Known rows, with every way that one mark hangs from another:
galabir[nubu nuga[tiviz]]: [ 0.79  0.46  1.34 -1.86  1.88 -0.83  0.57  0.06  1.00  1.44  1.83  0.18
 -1.06 -2.36 -2.76 -0.78 -0.67 -0.30 -0.61  0.35 -2.10 -1.12  2.26  1.70
  2.21  0.86 -3.24  0.13 -1.21 -1.96]
nuga[tiviz]: [ 1.43  1.02  0.08 -2.47 -0.80  0.42 -0.34 -0.42 -1.24  0.33 -0.57 -1.19
 -0.87 -2.68 -0.82 -0.11  1.03  1.28  0.09 -0.09 -1.05 -0.84 -0.27  0.34
  1.36 -0.91 -1.68  0.35 -1.75 -0.51]
toki[galabir[vepad] nuga[miziz]]: [ 1.05 -2.08  1.89 -0.08  0.80  0.15  0.46  2.40 -0.48  0.16  1.18  1.73
  1.48 -3.92 -0.70 -0.15  2.30 -0.58  1.21 -0.95 -3.47 -1.00  2.13 -1.31
  1.05 -1.95 -0.31 -0.88 -1.14 -2.50]
nuga[nubu tiviz]: [ 2.14  0.85  0.06 -2.96 -0.35 -0.16 -0.71 -1.92  0.51 -0.21 -1.55 -1.76
 -1.20 -3.80 -1.37  0.50  2.07 -0.03 -1.19  0.14 -0.76 -0.90  0.70  1.21
  2.66  0.03 -1.35 -0.81 -3.29 -0.52]
miziz[nuga[nubu]]: [ 0.66 -0.19  0.39 -0.47  1.05 -0.82 -0.25  1.38  0.80 -0.54  0.70 -0.54
 -0.46 -2.85  0.51  1.71  0.76 -0.59 -0.56  1.04  0.06 -1.57  0.45  1.66
  2.03 -0.19  0.24 -2.48 -2.84  0.13]
nuga[miziz nubu]: [ 1.75 -0.58 -0.09 -1.19 -0.66 -1.05 -0.48 -1.14  2.77 -0.43 -1.42 -0.77
 -0.52 -4.74 -0.83  1.19  2.36 -1.81 -0.22  1.73  0.67 -1.65  0.39 -0.08
  2.21 -1.65 -0.18 -2.51 -3.67  0.03]
galabir[nubu toki vepad]: [ 1.90  0.47 -0.33 -0.96  0.83 -2.33  0.52 -0.05  2.16  2.53  1.07  1.13
  1.86 -2.55 -0.96 -0.85 -0.79 -1.41 -0.43 -0.40 -1.32 -1.51  4.37 -1.20
  2.11  1.91 -2.97  0.73 -3.40  0.27]
toki[galabir nuga[miziz nubu tiviz]]: [ 1.20 -0.96  2.34 -0.69  1.00  0.37 -0.37  0.63  0.45 -0.58 -0.62  0.06
  0.37 -4.94 -1.13  0.17  3.75 -0.68 -0.28 -0.10 -4.01 -0.01  1.29  0.19
  2.78 -1.87 -0.14 -1.74 -1.67 -2.36]
nuga[miziz nubu tiviz[bepa]]: [ 1.19  0.42  2.11 -3.24 -1.49 -1.59 -1.34 -1.83  1.96 -1.16 -2.01 -2.36
 -2.09 -5.71 -1.40  1.10  2.42 -1.19  0.21  0.81 -0.19 -1.26 -0.14  1.45
  2.62 -1.11 -2.41 -1.36 -4.63 -1.44]
galabir[nubu nuga vepad]: [ 1.36 -0.93  0.87 -1.81  1.83 -1.59  1.04  0.71  1.24  1.82  3.14  1.62
 -0.03 -2.31 -2.98 -0.98 -1.55 -1.38  0.34 -0.76 -1.56 -2.54  4.40  0.68
  1.30  1.89 -3.62  0.28 -2.09 -2.43]
bepa[miziz]: [ 1.83 -0.72  0.09  0.14  0.61 -0.86  1.40 -0.94  0.37  1.02 -1.17  0.06
  0.07 -1.84 -1.18 -0.48  0.34  1.02  0.72 -0.61  0.56 -1.48 -0.16 -0.76
  1.06 -1.98  0.29  0.65 -0.27  0.05]
tiviz[bepa[miziz[nuga]]]: [-0.30 -0.63  2.08 -0.25  0.88 -2.09  0.90  1.41  0.57  0.16 -0.03 -0.92
 -1.12 -2.41 -0.15  1.30 -0.43  0.66  1.06 -0.71  0.93 -1.43 -0.87  0.87
  0.94 -1.46 -1.01  0.52 -1.94 -0.77]
toki[nuga]: [-0.10  0.04 -0.12  0.22  1.46  0.57  0.80  2.37 -0.56  0.48  0.17  0.92
  0.91 -2.97 -1.19  0.64  1.76  0.75  0.38 -0.46 -1.29 -0.87 -0.04 -0.01
 -0.11 -0.70 -0.14 -0.84 -1.03 -1.02]
miziz[nuga[tiviz[bepa]]]: [-0.14  0.59  1.96 -1.51  0.16 -0.80 -0.58  2.03 -1.01 -0.75  1.06 -1.33
 -1.26 -2.79  0.53  1.29  0.14  0.72  0.69  0.30 -0.79 -1.22 -0.53  2.13
  1.44 -0.49 -1.51 -0.99 -2.40 -0.84]
toki[galabir[nubu vepad]]: [ 2.15 -1.58  0.67 -0.82  1.49 -0.14  1.00  0.97  1.10  1.51  1.89  1.10
  0.95 -1.45 -0.31 -0.01 -0.13 -0.44 -0.76 -0.21 -2.22 -1.17  3.20 -1.61
  2.78 -1.24 -1.00  0.80 -1.70 -1.01]
bepa[miziz[nuga]]: [ 1.23 -0.67  1.00  0.63  1.12 -1.32  0.96  0.10  0.10  0.31 -0.18  0.05
  0.02 -1.92 -0.37 -0.10  0.02  0.87  1.06 -0.16  0.22 -1.82 -0.05  0.43
  1.25 -1.50  0.59 -0.44 -0.34 -0.09]
galabir[nubu]: [ 1.04  0.54 -0.69 -0.34  1.81 -0.32  1.16  0.12  2.38  1.50  0.87  0.52
  0.41 -1.39 -1.11  0.58 -0.33  0.00 -1.07  1.47 -0.06 -1.36  1.24 -0.44
  1.95 -0.58 -1.11  0.18 -2.10  0.19]
toki[nuga[miziz]]: [-0.05 -0.14  0.47  0.24  0.60  0.11  0.36  1.89  0.11 -0.08 -0.14  0.94
  0.80 -4.10 -1.23  0.51  2.36  0.02  1.21  0.44 -1.23 -1.14 -0.28 -0.19
 -0.09 -1.57 -0.25 -1.61 -1.43 -1.22]
tiviz[bepa[miziz]]: [ 0.10 -0.60  1.41 -0.60  0.61 -1.78  1.12  0.66  0.71  0.63 -0.79 -0.93
 -1.00 -2.34 -0.73  1.06 -0.22  0.84  0.92 -1.11  1.17 -1.24 -0.83 -0.01
  0.81 -1.72 -1.20  1.24 -1.87 -0.65]

Rows:
[ 0.87  1.12  1.28 -1.22  1.34 -2.22  0.30  0.58  1.45  1.93  0.93  1.12
  1.77 -3.75 -1.83 -1.03  0.13 -1.06  0.20 -1.30 -2.88 -1.19  4.21  0.03
  1.71  2.67 -3.86  0.78 -3.46 -1.33]	galabir[nubu toki[nuga[tiviz[bepa]]] vepad]
[ 1.98 -1.78  2.48 -1.79  0.92 -0.78  0.22  0.55  0.65  1.10  2.35  0.84
 -0.14 -2.91 -1.56 -1.06  0.09 -1.17  0.08 -0.45 -3.59 -1.13  3.77 -0.32
  2.97 -0.78 -2.59  0.22 -1.37 -2.69]	toki[galabir[nubu nuga[miziz tiviz] vepad]]
[ 0.48  0.60  2.18 -2.79 -1.97 -1.04 -0.92 -0.26  0.13 -0.63 -0.98 -1.85
 -1.74 -4.63 -0.75  0.45  1.41  0.10  1.49  0.64 -0.47 -1.15 -0.98  0.69
  1.30 -2.06 -2.79 -0.27 -3.10 -1.49]	nuga[miziz tiviz[bepa]]
[ 2.16  0.54  0.98 -2.94 -1.65 -0.84 -1.35 -2.52  1.57 -0.92 -2.03 -1.82
 -1.29 -5.45 -1.46  0.32  2.84 -1.15  0.00  1.28 -0.68 -1.41  0.35  0.88
  2.72 -1.17 -1.45 -2.00 -3.82 -0.88]	nuga[miziz nubu tiviz]
[ 1.19 -1.87  1.73 -0.15  1.82 -0.46  0.73  1.43  1.61  1.35  2.01  0.77
 -0.06 -2.20 -0.83 -0.08  0.16 -1.04 -0.69  0.70 -2.68 -0.40  2.40 -0.61
  3.10 -2.04 -1.09 -0.45 -0.65 -1.48]	toki[galabir[nubu nuga[miziz]]]
[-0.60  0.81  1.37 -1.18  0.88  0.18  0.21  1.87 -1.16 -0.05 -0.25 -0.21
 -0.16 -3.77 -1.53  0.50  1.87  1.18  0.81 -1.05 -1.97 -0.59 -0.39  1.04
  0.17 -0.30 -1.63  0.01 -1.72 -1.97]	toki[nuga[tiviz[bepa]]]
[ 1.40 -0.48  2.10 -3.39 -0.53 -3.31 -1.02  0.03 -0.28  1.28  0.49 -0.74
 -0.75 -5.09 -2.13 -0.99  0.22 -2.13  0.23 -2.92 -2.47 -1.00  4.21  1.59
  2.03  3.07 -4.73 -0.04 -3.73 -2.09]	galabir[nuga[nubu tiviz[bepa]] toki vepad]
[-0.05 -0.78  2.08 -0.47  1.03 -2.26  0.72  0.91  1.22 -0.03 -0.41 -1.05
 -1.20 -2.80 -0.39  1.46 -0.07  0.20  0.67 -0.70  0.96 -1.43 -0.53  1.19
  1.39 -1.16 -0.90  0.05 -2.44 -0.73]	tiviz[bepa[miziz[nuga[nubu]]]]
[ 0.32  0.48  1.91 -1.89  0.48 -1.25 -0.80  0.85  0.25 -1.09  0.34 -1.72
 -1.51 -3.59  0.23  1.61  0.87 -0.19 -0.21  0.50 -0.64 -1.30  0.12  2.69
  2.33  0.14 -1.26 -1.76 -3.57 -0.87]	miziz[nuga[nubu tiviz[bepa]]]
[ 1.06  0.73  1.22 -3.27 -0.31 -0.93 -0.71 -1.20  0.93 -0.41 -1.55 -2.44
 -1.92 -4.15 -1.25  1.23  1.64 -0.12 -0.96 -0.36 -0.36 -0.84  0.15  1.70
  2.60  0.08 -2.21 -0.21 -4.12 -1.12]	nuga[nubu tiviz[bepa]]
[ 1.45  0.45  1.72 -2.78 -0.03 -1.43 -0.30 -2.12  1.16 -0.30 -2.16 -2.30
 -1.83 -4.08 -1.76  0.66  1.53  0.01 -0.55 -0.80 -0.21 -1.03  0.15  1.68
  2.72 -0.19 -1.89  0.17 -3.52 -1.31]	nuga[nubu tiviz[bepa[miziz]]]
[ 0.38 -1.01  1.30  1.12  3.34  0.75  1.36  2.52  0.99  1.17  1.45  1.64
  1.54 -2.08 -0.86  0.31  1.46  0.19 -1.02  0.00 -3.61  0.02  1.96 -0.76
  2.19 -1.41  0.14 -0.22 -0.47 -1.58]	toki[galabir[nubu] nuga]
[ 0.83 -1.72  2.17 -1.44  0.75 -0.16  0.15  1.95 -1.05  0.82  1.27 -0.52
 -1.09 -2.39 -0.42  0.17  0.48  0.25 -0.44 -1.16 -2.87  0.17  1.26  0.14
  2.43 -1.75 -1.57  0.48 -0.50 -1.87]	toki[galabir[nuga[tiviz[bepa]]]]
[ 0.26  1.49  1.33  0.33  2.20 -2.04  0.70  0.27  2.19  1.97 -0.46  0.43
  1.32 -3.26 -1.59 -0.65  0.59 -0.28 -0.59 -0.27 -2.39 -0.08  2.21  0.29
  2.28  1.12 -2.38  0.51 -2.01 -0.39]	galabir[nubu toki[nuga[tiviz[bepa[miziz]]]]]
[ 1.83 -0.19  1.49 -0.45  0.84 -1.46  0.45 -1.27  0.41 -0.19 -0.93 -0.69
 -0.60 -2.77 -0.96 -0.31  0.72  0.54  0.49 -0.27 -0.32 -1.74  0.38  1.38
  2.16 -0.83  0.10 -0.78 -1.15 -0.59]	bepa[miziz[nuga[nubu tiviz]]]
[ 2.19 -0.66  1.96 -3.16 -1.43 -3.17 -1.48 -0.88  0.20  0.97  0.11 -0.29
 -0.40 -5.99 -2.26 -1.68  1.05 -2.77  0.86 -1.70 -2.77 -1.39  4.41  1.06
  2.15  2.33 -4.25 -1.31 -3.48 -1.89]	galabir[nuga[miziz nubu tiviz] toki vepad]
[ 0.81  0.65  1.76 -2.34 -0.48 -0.90  0.06 -0.60 -0.65  0.12 -1.14 -1.68
 -1.51 -2.92 -1.20  0.12  0.50  1.42  0.73 -1.01 -0.45 -0.94 -0.72  0.82
  1.35 -1.17 -2.27  1.34 -1.89 -1.22]	nuga[tiviz[bepa[miziz]]]
[ 1.33  0.52  0.43 -1.55 -0.39 -1.38 -0.42  1.01 -1.26  1.30  0.00  0.77
  1.74 -4.16 -1.00 -1.16  1.23 -0.35  1.00 -2.26 -2.74 -0.96  2.98 -0.50
  0.56  1.79 -2.69  0.14 -2.54 -0.86]	galabir[toki[nuga[tiviz]] vepad]
[ 1.40  0.98  1.11 -1.08  0.75 -2.14  0.00 -0.05  1.73  1.69  0.73  1.37
  2.07 -4.36 -1.91 -1.52  0.70 -1.56  0.59 -0.47 -3.09 -1.40  4.25 -0.32
  1.79  2.05 -3.53 -0.15 -3.32 -1.23]	galabir[nubu toki[nuga[miziz tiviz]] vepad]
[ 2.07 -2.92  1.80 -1.54  0.32 -0.88  0.06  1.00  0.27  0.61  1.57  0.58
 -0.23 -3.56 -0.90 -0.17  0.95 -1.66  0.07 -0.96 -2.60 -1.09  3.19 -0.57
  2.54 -1.22 -1.29 -0.82 -1.68 -2.09]	toki[galabir[nuga[miziz nubu] vepad]]
[ 0.21  0.46  1.67 -1.17  1.38 -0.54  0.28  0.25  0.26 -0.32 -1.27 -0.55
 -0.39 -4.49 -2.26  0.47  2.48  0.36  0.13 -1.23 -1.66 -0.86  0.28  1.62
  1.18  0.19 -1.21 -0.50 -2.31 -2.16]	toki[nuga[nubu tiviz[bepa[miziz]]]]
[ 1.73  0.16  2.24 -2.41 -0.07 -3.26 -0.47 -0.58  1.38  2.03  1.68  0.76
  0.28 -4.53 -2.74 -2.33 -0.56 -2.49  0.84 -0.64 -3.22 -1.54  5.18  0.79
  2.36  2.55 -5.24 -0.21 -2.89 -2.04]	galabir[nubu nuga[miziz tiviz] toki vepad]
[ 1.39 -1.16  1.52 -1.84  1.00 -2.09  0.66  0.31  1.92  1.33  2.85  1.65
 -0.15 -3.41 -3.05 -1.14 -1.05 -2.21  1.13  0.13 -1.44 -2.82  4.18  0.54
  1.34  1.10 -3.74 -0.49 -2.46 -2.67]	galabir[nubu nuga[miziz] vepad]
[ 0.23 -0.46  3.13 -0.01  2.94 -0.07  1.03  1.42  0.61  0.74  0.66  0.56
  0.58 -2.80 -1.49 -0.17  1.51  0.69 -0.35 -0.89 -4.08  0.11  1.59  0.37
  2.64 -1.23 -1.19  0.86 -0.68 -2.77]	toki[galabir[nubu] nuga[tiviz[bepa[miziz]]]]
[ 1.45 -0.14  1.51 -0.21  0.60 -1.23  0.65 -0.53 -0.49  0.08 -0.45 -0.48
 -0.42 -2.26 -0.68 -0.53  0.22  1.21  1.13 -0.38 -0.50 -1.67 -0.06  0.94
  1.57 -1.25 -0.06 -0.19 -0.40 -0.55]	bepa[miziz[nuga[tiviz]]]
[-0.24  0.57  1.76 -0.85  1.08 -0.18  0.52  1.27 -1.00  0.02 -0.67 -0.15
 -0.14 -3.67 -1.83  0.09  1.83  1.31  1.00 -1.31 -1.88 -0.74 -0.33  1.05
  0.23 -0.53 -1.45  0.31 -1.28 -2.14]	toki[nuga[tiviz[bepa[miziz]]]]
[ 0.93  0.57  1.12 -1.71  0.46 -0.64 -0.85  0.44 -0.03 -0.91  0.36 -1.29
 -0.99 -3.37  0.10  1.09  1.14 -0.14 -0.40  0.86 -0.95 -1.41  0.49  2.30
  2.41  0.18 -0.63 -2.11 -2.94 -0.42]	miziz[nuga[nubu tiviz]]
[ 1.65  0.39  1.64 -2.39  0.83 -2.80 -0.15 -0.19  0.80  2.45  1.97  0.75
  0.36 -3.52 -2.65 -2.24 -1.04 -1.76  0.01 -1.49 -3.38 -1.25  5.40  0.94
  2.42  3.30 -5.06  0.62 -2.51 -1.81]	galabir[nubu nuga[tiviz] toki vepad]
[ 1.46 -2.30  2.87 -2.35 -0.30 -0.89 -0.21  1.47 -0.99  0.53  1.75  0.05
 -0.78 -3.45 -0.89 -0.49  0.50 -0.79  0.90 -1.53 -3.05 -0.88  2.51 -0.19
  2.09 -1.34 -2.52  0.27 -1.41 -2.84]	toki[galabir[nuga[miziz tiviz[bepa]] vepad]]
[ 1.69 -0.13  1.63 -3.08  1.18 -1.42  0.48 -0.20  0.38  1.45  2.79  0.89
 -0.55 -2.76 -3.37 -1.63 -1.19 -0.94  0.52 -1.00 -2.51 -2.39  4.33  1.45
  1.71  2.24 -4.46  0.71 -2.19 -3.02]	galabir[nubu nuga[tiviz] vepad]
[ 1.43 -0.64  1.52 -1.18  0.62 -3.43  0.09  0.34  2.28  2.29  2.15  1.46
  0.85 -4.14 -2.28 -1.65 -0.89 -2.99  0.72 -0.37 -2.33 -1.77  5.24  0.03
  1.97  2.18 -4.35 -0.57 -2.76 -1.51]	galabir[nubu nuga[miziz] toki vepad]
[ 1.67  0.39  0.34 -1.75 -0.16 -1.72 -0.59  0.30 -0.38  1.06 -0.42  0.52
  1.53 -4.74 -1.33 -0.92  1.69 -1.01  0.38 -2.24 -2.59 -1.00  3.43 -0.11
  1.19  2.28 -2.46 -0.43 -3.37 -0.87]	galabir[toki[nuga[nubu tiviz]] vepad]
[ 1.74 -1.19  1.96 -1.58  1.39  0.37 -0.11  0.84 -0.71 -0.05  0.37  0.63
  0.84 -4.17 -1.47 -0.30  2.86 -0.37 -0.34 -1.88 -4.34 -0.49  2.96  0.14
  2.32 -0.09 -0.86 -0.50 -2.01 -2.89]	toki[galabir[vepad] nuga[nubu tiviz]]
[ 0.50  0.92  0.52 -0.24 -0.35 -1.10 -0.54  0.98 -0.23  0.90 -1.13 -0.03
  1.13 -4.45 -0.50 -0.47  2.14 -0.25  0.46 -0.36 -2.32  0.06  0.79 -0.38
  1.12 -0.11 -1.51 -1.01 -1.93 -0.02]	galabir[toki[nuga[miziz tiviz]]]
[ 0.97 -1.86  1.25 -0.07  1.69  0.62  0.80  2.89 -1.16  0.71  1.48  1.70
  1.62 -2.82 -0.64 -0.09  1.78  0.16  0.42 -1.79 -3.55 -0.67  2.35 -1.13
  1.02 -1.07 -0.22 -0.07 -0.78 -2.21]	toki[galabir[vepad] nuga]
[ 1.41 -2.50  1.63 -0.64  0.78 -0.45  0.15  1.25  0.68  0.57  0.86  0.04
 -0.52 -3.23 -0.47  0.45  1.24 -1.25 -0.77 -0.01 -2.26 -0.29  1.80 -0.35
  2.83 -2.11 -0.40 -1.24 -1.00 -1.35]	toki[galabir[nuga[miziz nubu]]]
